What can hang from each mark
K126: K84 K180 K188 K243 K738
K243: K126
K186: K180
K738: K126 K188
K84: K126 K300
K370: K180
K188: K370 K738
K180: K126 K186 K370

Every row comes from one small tree of marks. The marks that hang from a mark follow it in brackets, in the order of their numbers. Every link used is in the known rows. Which tree was each row made from?
Known rows
K186(K180(K126(K84 K188 K243))): [-11.6 3.8 5.4 -1.5 2.0 -26.6 -0.1 -1.6 -1.1 0.2 -3.9 8.6 -2.4 -1.7 3.9 -10.7 10.6 10.1 3.0 -0.6 12.4 2.2 3.9]
K180(K126(K738) K370): [-13.8 1.8 14.9 -11.1 6.6 -39.3 1.5 0.3 13.3 -1.9 0.4 -10.0 -14.8 7.6 2.6 15.6 8.3 1.1 7.8 7.0 9.8 8.2 11.9]
K186(K180(K126)): [-8.3 -6.7 -1.6 2.1 5.7 -35.9 -3.3 1.7 1.3 -9.7 -0.6 20.2 -6.9 1.7 -1.4 0.5 6.2 6.8 7.4 2.4 8.1 13.7 1.0]
K186(K180(K126(K243 K738(K188)) K370)): [-13.5 6.7 5.8 -3.8 7.3 -52.4 3.4 6.3 0.8 0.1 -4.0 1.0 -4.1 -1.3 0.7 6.5 10.4 10.3 5.4 8.0 10.4 17.8 3.0]
K243(K126(K84(K300) K180)): [-10.1 26.4 19.5 3.1 -8.7 7.1 1.3 -1.1 -3.4 -1.3 2.4 -30.8 2.6 1.6 -4.8 -22.6 1.7 -0.9 -2.5 -1.9 -2.2 0.6 21.6]
K126(K84(K300) K188 K243 K738): [-6.9 48.2 20.4 -7.7 -7.3 32.5 7.1 -2.5 -7.4 34.4 -3.5 -53.5 11.4 -9.0 9.2 -16.2 5.7 3.8 -5.2 -4.7 4.7 -24.3 7.8]
K738(K126(K84(K300) K180 K243) K188): [-10.4 37.1 20.9 -6.4 -24.8 16.7 12.1 9.7 -14.1 14.9 -0.3 -32.0 15.3 -8.3 5.0 -24.4 14.9 7.7 -6.2 4.1 -0.5 11.1 -4.9]
K180(K126(K188) K186 K370): [-17.1 -5.8 12.4 7.0 11.3 -42.1 0.5 -0.4 17.6 -20.8 -6.6 12.8 -18.0 9.1 4.5 1.2 8.1 -0.5 7.5 11.7 22.0 -1.3 7.4]
K738(K126(K84 K180(K186) K243) K188(K370)): [-5.0 25.6 27.9 0.4 -25.9 19.2 15.4 9.2 -14.1 -1.9 -7.9 -18.9 16.7 -7.2 10.1 -35.8 18.8 5.9 -7.5 6.9 7.0 19.6 4.4]
K738(K126 K188(K370(K180(K186)))): [2.7 11.1 17.9 6.3 -24.3 22.8 14.2 7.0 -5.9 -9.6 -2.3 -0.6 8.4 -6.8 10.4 -16.5 11.1 -0.3 -0.8 14.5 3.3 14.2 -3.6]
K84(K126(K180 K243 K738) K300): [-0.6 46.3 -4.4 -5.1 -8.3 19.3 5.5 9.3 -10.8 27.7 2.8 -37.5 9.5 1.2 -1.8 -6.6 1.4 -4.9 -2.7 4.1 -12.3 -18.3 -5.8]
K370(K180(K126 K186)): [0.6 -13.4 12.5 12.1 -4.5 -2.3 -0.1 -5.2 6.9 -23.2 -6.1 27.2 -23.3 8.5 5.9 6.7 2.3 -3.3 7.6 12.1 20.6 -10.2 2.1]
K180(K126(K188 K738)): [-11.8 10.7 16.4 -5.3 4.0 15.2 1.3 -1.0 4.9 0.7 7.1 -14.8 -8.2 5.1 5.7 -3.2 9.8 -5.7 4.9 2.0 8.1 2.6 3.5]
K188(K370(K180) K738): [11.3 -3.5 28.3 5.3 -29.0 18.4 9.5 5.1 2.3 -15.9 -8.1 7.7 -1.0 -1.1 5.9 -4.4 7.5 2.1 2.9 13.4 7.1 5.6 14.0]
K370(K180): [6.2 -1.5 8.3 4.0 -9.5 10.1 2.2 -3.2 -0.8 -9.4 -3.9 11.2 -9.9 2.1 5.7 5.9 0.0 -1.1 3.1 8.7 6.1 -11.0 -1.1]
K126(K84(K300)): [-1.1 9.6 6.8 -6.1 -14.2 -3.7 -3.2 -6.0 4.9 13.4 -3.7 -11.2 -0.9 -2.8 2.3 -5.1 -0.4 7.4 1.0 -4.9 2.6 -20.0 11.3]
K186(K180(K126(K84 K738) K370)): [-12.8 0.9 8.0 -5.5 5.1 -55.6 -0.9 2.9 3.7 -5.7 -4.1 11.4 -7.6 2.2 1.9 3.7 9.0 11.3 8.2 2.7 11.6 9.4 13.2]
K186(K180): [-2.5 0.0 -6.7 6.1 5.3 -28.7 -1.5 4.9 -5.9 -6.5 -2.7 17.0 2.6 -2.9 -2.4 -2.7 1.9 7.3 3.7 1.4 2.0 11.6 -1.6]
K188(K370(K180) K738(K126)): [9.5 4.5 30.5 6.9 -32.6 22.3 14.2 8.1 -2.7 -15.9 -6.4 5.1 4.2 -3.1 6.9 -9.1 9.9 1.5 3.0 13.3 4.4 11.3 10.7]
K126(K84 K188 K243 K738): [-7.1 37.5 22.2 -8.9 -2.9 36.4 9.4 -1.1 -11.7 25.7 -3.3 -39.7 12.0 -6.8 12.0 -20.1 8.8 2.8 -8.3 -6.9 7.9 -19.8 10.0]
K84(K126 K300): [3.8 20.1 -17.6 -2.7 -11.4 5.9 0.5 2.0 2.7 21.7 4.5 -8.1 3.1 0.4 -1.5 1.0 -4.9 -3.5 0.7 3.5 -13.0 -31.9 -7.0]
K243(K126(K84 K180(K186 K370) K188 K738)): [-17.0 36.6 30.6 7.8 3.3 13.7 7.3 6.0 -7.7 -11.0 0.9 -32.7 4.9 3.7 1.4 -29.9 6.4 -5.3 -3.4 1.8 5.7 2.0 26.2]
K180(K126(K84 K243) K186 K370): [-14.5 -10.1 14.9 -0.4 4.3 -57.2 1.4 -5.9 15.5 -8.0 -14.4 12.3 -18.8 6.8 4.8 3.7 8.0 8.3 3.1 5.7 28.5 -10.6 17.0]
K738(K126(K180 K243) K188): [-9.2 30.1 16.1 -2.3 -14.9 19.0 14.3 14.1 -17.5 5.3 1.9 -24.4 15.9 -6.5 3.2 -20.9 15.2 2.5 -6.9 7.5 -2.4 25.2 -12.7]

Which tree is each row?
[-15.3 12.4 7.0 -2.5 11.4 -46.4 3.2 4.8 0.7 -0.4 -4.2 -3.1 -2.9 -0.5 2.4 1.6 10.7 8.3 5.6 6.5 9.8 13.0 3.4] | K186(K180(K126(K188 K243 K738) K370))
[-12.1 40.5 24.5 -9.3 -0.7 -1.7 11.8 15.9 -15.7 10.0 -3.5 -46.3 10.0 -1.5 1.9 -8.0 14.2 2.5 -6.0 9.5 2.1 25.3 0.9] | K126(K180(K370) K243 K738(K188))
[-12.8 -1.5 3.4 -4.2 0.9 -65.9 -3.5 -0.1 8.9 -4.1 -5.8 12.3 -9.4 1.3 0.2 4.5 7.2 13.7 9.1 4.0 10.5 5.0 10.2] | K186(K180(K126(K84(K300)) K370))
[-13.5 39.6 33.2 -16.4 -10.3 -1.0 10.9 11.0 -15.0 14.3 -7.0 -43.0 9.9 -2.0 7.1 -17.1 16.8 9.2 -7.8 2.6 8.0 9.3 14.2] | K126(K84 K180(K370) K243 K738(K188))
[0.5 -8.9 13.2 11.1 -4.0 -2.4 2.4 -6.3 4.6 -16.5 -8.9 19.7 -21.2 6.3 6.2 6.7 3.2 -1.7 4.9 12.0 22.4 -11.6 0.6] | K370(K180(K126(K243) K186))
[5.4 21.9 0.7 2.0 -7.1 41.2 9.7 5.7 -6.8 3.7 2.1 -1.3 7.5 2.8 11.0 -16.1 3.8 -10.7 -2.4 6.8 -3.3 -27.1 1.0] | K84(K126(K188(K370(K180(K186))) K738))
[0.4 -1.0 17.0 0.1 -7.1 9.8 1.9 -4.3 3.1 -9.5 0.0 6.1 -18.3 6.5 7.3 10.4 4.7 -3.6 7.1 9.4 12.2 -6.2 3.6] | K370(K180(K126(K738)))
[-12.1 1.2 3.9 -2.0 10.0 -55.6 -0.5 5.4 3.3 -8.2 -2.5 9.7 -7.5 2.5 -0.7 8.5 7.6 8.1 9.1 6.1 8.8 17.0 6.9] | K186(K180(K126(K738) K370))
[-2.7 11.4 19.2 1.9 -22.0 10.2 7.9 10.8 -3.5 2.0 1.2 1.1 5.4 -3.7 -1.3 -5.5 4.9 5.9 1.1 0.9 2.3 0.0 6.3] | K188(K738(K126(K84(K300))))
[5.5 24.4 1.1 -3.6 -9.5 43.1 10.0 4.9 -7.1 8.7 4.0 -8.0 9.1 1.8 11.3 -14.9 5.1 -9.9 -2.9 5.6 -7.7 -26.2 0.8] | K84(K126(K188(K370(K180)) K738))
[-13.9 1.2 14.7 3.9 14.4 -46.0 4.1 0.9 10.8 -7.3 -9.6 -1.7 -17.1 7.1 1.9 12.2 6.2 0.9 5.0 10.1 24.0 3.5 10.3] | K180(K126(K243 K738) K186 K370)
[-6.8 5.6 7.5 -0.7 1.6 -23.2 3.2 3.7 -3.5 -0.2 -2.5 0.0 -0.5 -2.8 2.1 -3.6 10.9 6.9 4.1 5.5 9.2 19.9 2.6] | K186(K180(K126(K243 K738(K188(K370)))))
[-12.2 -6.3 0.2 -1.7 7.7 -63.9 -1.9 2.9 6.6 -10.9 -4.1 17.7 -8.9 2.5 -1.0 6.9 7.4 10.1 8.8 6.5 9.1 14.7 5.0] | K186(K180(K126 K370))
[-7.2 56.6 0.4 -7.1 -6.1 13.8 8.4 10.8 -8.3 27.5 1.9 -46.9 11.8 0.3 2.2 -11.0 5.4 -4.6 -2.8 7.9 -12.1 -21.2 -5.8] | K84(K126(K180(K370) K188 K243 K738) K300)
[5.2 2.0 15.2 -1.4 -21.6 19.2 8.0 1.8 0.9 -4.7 -2.9 -4.0 2.9 -5.0 9.4 -9.0 9.1 1.3 -1.3 13.2 2.9 7.4 0.6] | K738(K188(K370(K180)))
[-3.9 29.9 23.3 8.9 -2.1 38.9 10.0 -0.7 -4.6 -3.7 4.5 -35.3 6.4 -2.1 4.1 -19.7 2.6 -10.6 -2.2 5.3 -2.1 1.5 17.8] | K243(K126(K188(K370(K180)) K738))
[-14.7 0.5 2.6 -1.0 8.0 -53.8 -0.6 3.2 6.0 -10.6 -3.0 12.4 -6.2 1.7 1.5 0.4 9.6 8.6 8.2 7.1 8.7 12.6 3.1] | K186(K180(K126(K188) K370))
[5.1 30.5 1.5 -4.9 -8.7 42.3 13.4 3.4 -10.3 18.5 0.2 -18.3 12.1 -1.2 11.7 -15.0 6.2 -7.7 -6.8 5.3 -5.4 -28.2 -1.3] | K84(K126(K188(K370(K180)) K243 K738))
[-1.5 -0.6 22.6 6.1 -9.4 9.5 4.9 -4.3 1.3 -9.8 -7.7 12.2 -18.4 4.3 10.3 1.6 6.6 0.0 3.4 10.3 25.1 -15.0 6.6] | K370(K180(K126(K84 K243 K738(K188)) K186))
[-1.8 38.9 26.3 -6.1 -16.3 36.0 4.6 -2.8 -0.2 17.3 -2.4 -44.2 10.6 -6.1 12.2 -22.5 7.4 0.6 0.5 -1.4 1.0 -14.9 18.4] | K126(K84(K300) K188(K370) K738)
[-4.0 49.7 -0.8 -2.6 -8.5 34.2 4.1 11.3 -8.7 18.5 8.2 -34.8 10.4 2.9 1.6 -15.5 3.5 -9.3 0.2 5.4 -14.9 -20.3 -6.2] | K84(K126(K180 K188 K738) K300)
[-2.1 2.3 20.7 1.0 -12.1 14.4 5.8 -3.7 3.1 -6.7 -2.9 3.7 -14.6 3.3 8.5 2.7 8.6 -0.6 3.6 11.2 14.8 -10.9 -0.6] | K370(K180(K126(K188(K738) K243)))
[-9.1 11.9 26.9 -8.7 -19.1 6.0 4.4 -6.8 11.2 11.6 -4.4 -21.9 -4.8 -1.2 8.0 -13.0 14.3 5.9 1.7 2.2 14.0 -9.8 13.4] | K180(K126(K84(K300) K188(K370 K738) K243))
[-14.4 -16.4 14.4 0.8 3.5 -56.5 -1.9 -4.3 19.1 -17.9 -10.6 22.7 -21.8 10.0 4.3 4.1 6.8 6.3 7.1 6.0 26.4 -8.5 19.2] | K180(K126(K84) K186 K370)
[-11.3 4.7 4.3 0.0 -0.7 -27.8 -3.5 -1.2 3.1 -2.5 -1.3 9.4 -4.8 -0.5 2.3 -8.5 8.2 8.9 7.3 0.7 9.2 1.3 4.4] | K186(K180(K126(K84(K300) K188)))
[-0.7 47.0 -8.1 -3.8 -6.5 31.2 7.8 4.6 -5.9 36.2 4.5 -38.2 11.9 -4.1 3.4 -6.3 -0.4 -6.1 -3.4 3.5 -11.5 -34.8 -9.2] | K84(K126(K188 K243 K738) K300)
[2.0 32.2 -10.1 -5.0 -12.8 23.0 4.9 8.4 -2.5 27.4 8.5 -21.5 7.0 -1.8 0.5 0.5 -1.9 -5.5 0.0 6.0 -13.0 -25.9 -7.4] | K84(K126(K738(K188)) K300)
[-11.3 43.2 27.3 -1.4 -3.3 -17.1 4.7 7.1 -8.9 10.2 -13.6 -41.3 2.6 0.7 1.6 -12.1 7.3 7.1 -2.0 2.7 12.9 -1.0 16.9] | K126(K84(K300) K180(K186 K370) K243 K738)
[-2.4 -2.5 20.2 13.1 -7.1 10.1 5.2 -2.3 3.8 -17.4 -7.4 17.3 -18.4 5.3 7.8 0.3 6.4 -2.3 4.3 13.6 23.2 -12.6 -0.1] | K370(K180(K126(K188(K738) K243) K186))
[-9.7 25.6 22.2 15.9 0.1 23.4 6.5 3.1 -5.3 -19.7 0.3 -25.9 6.8 2.5 -0.5 -34.5 6.0 -9.4 -3.6 6.1 0.8 14.1 16.6] | K243(K126(K180(K186) K188(K370)))
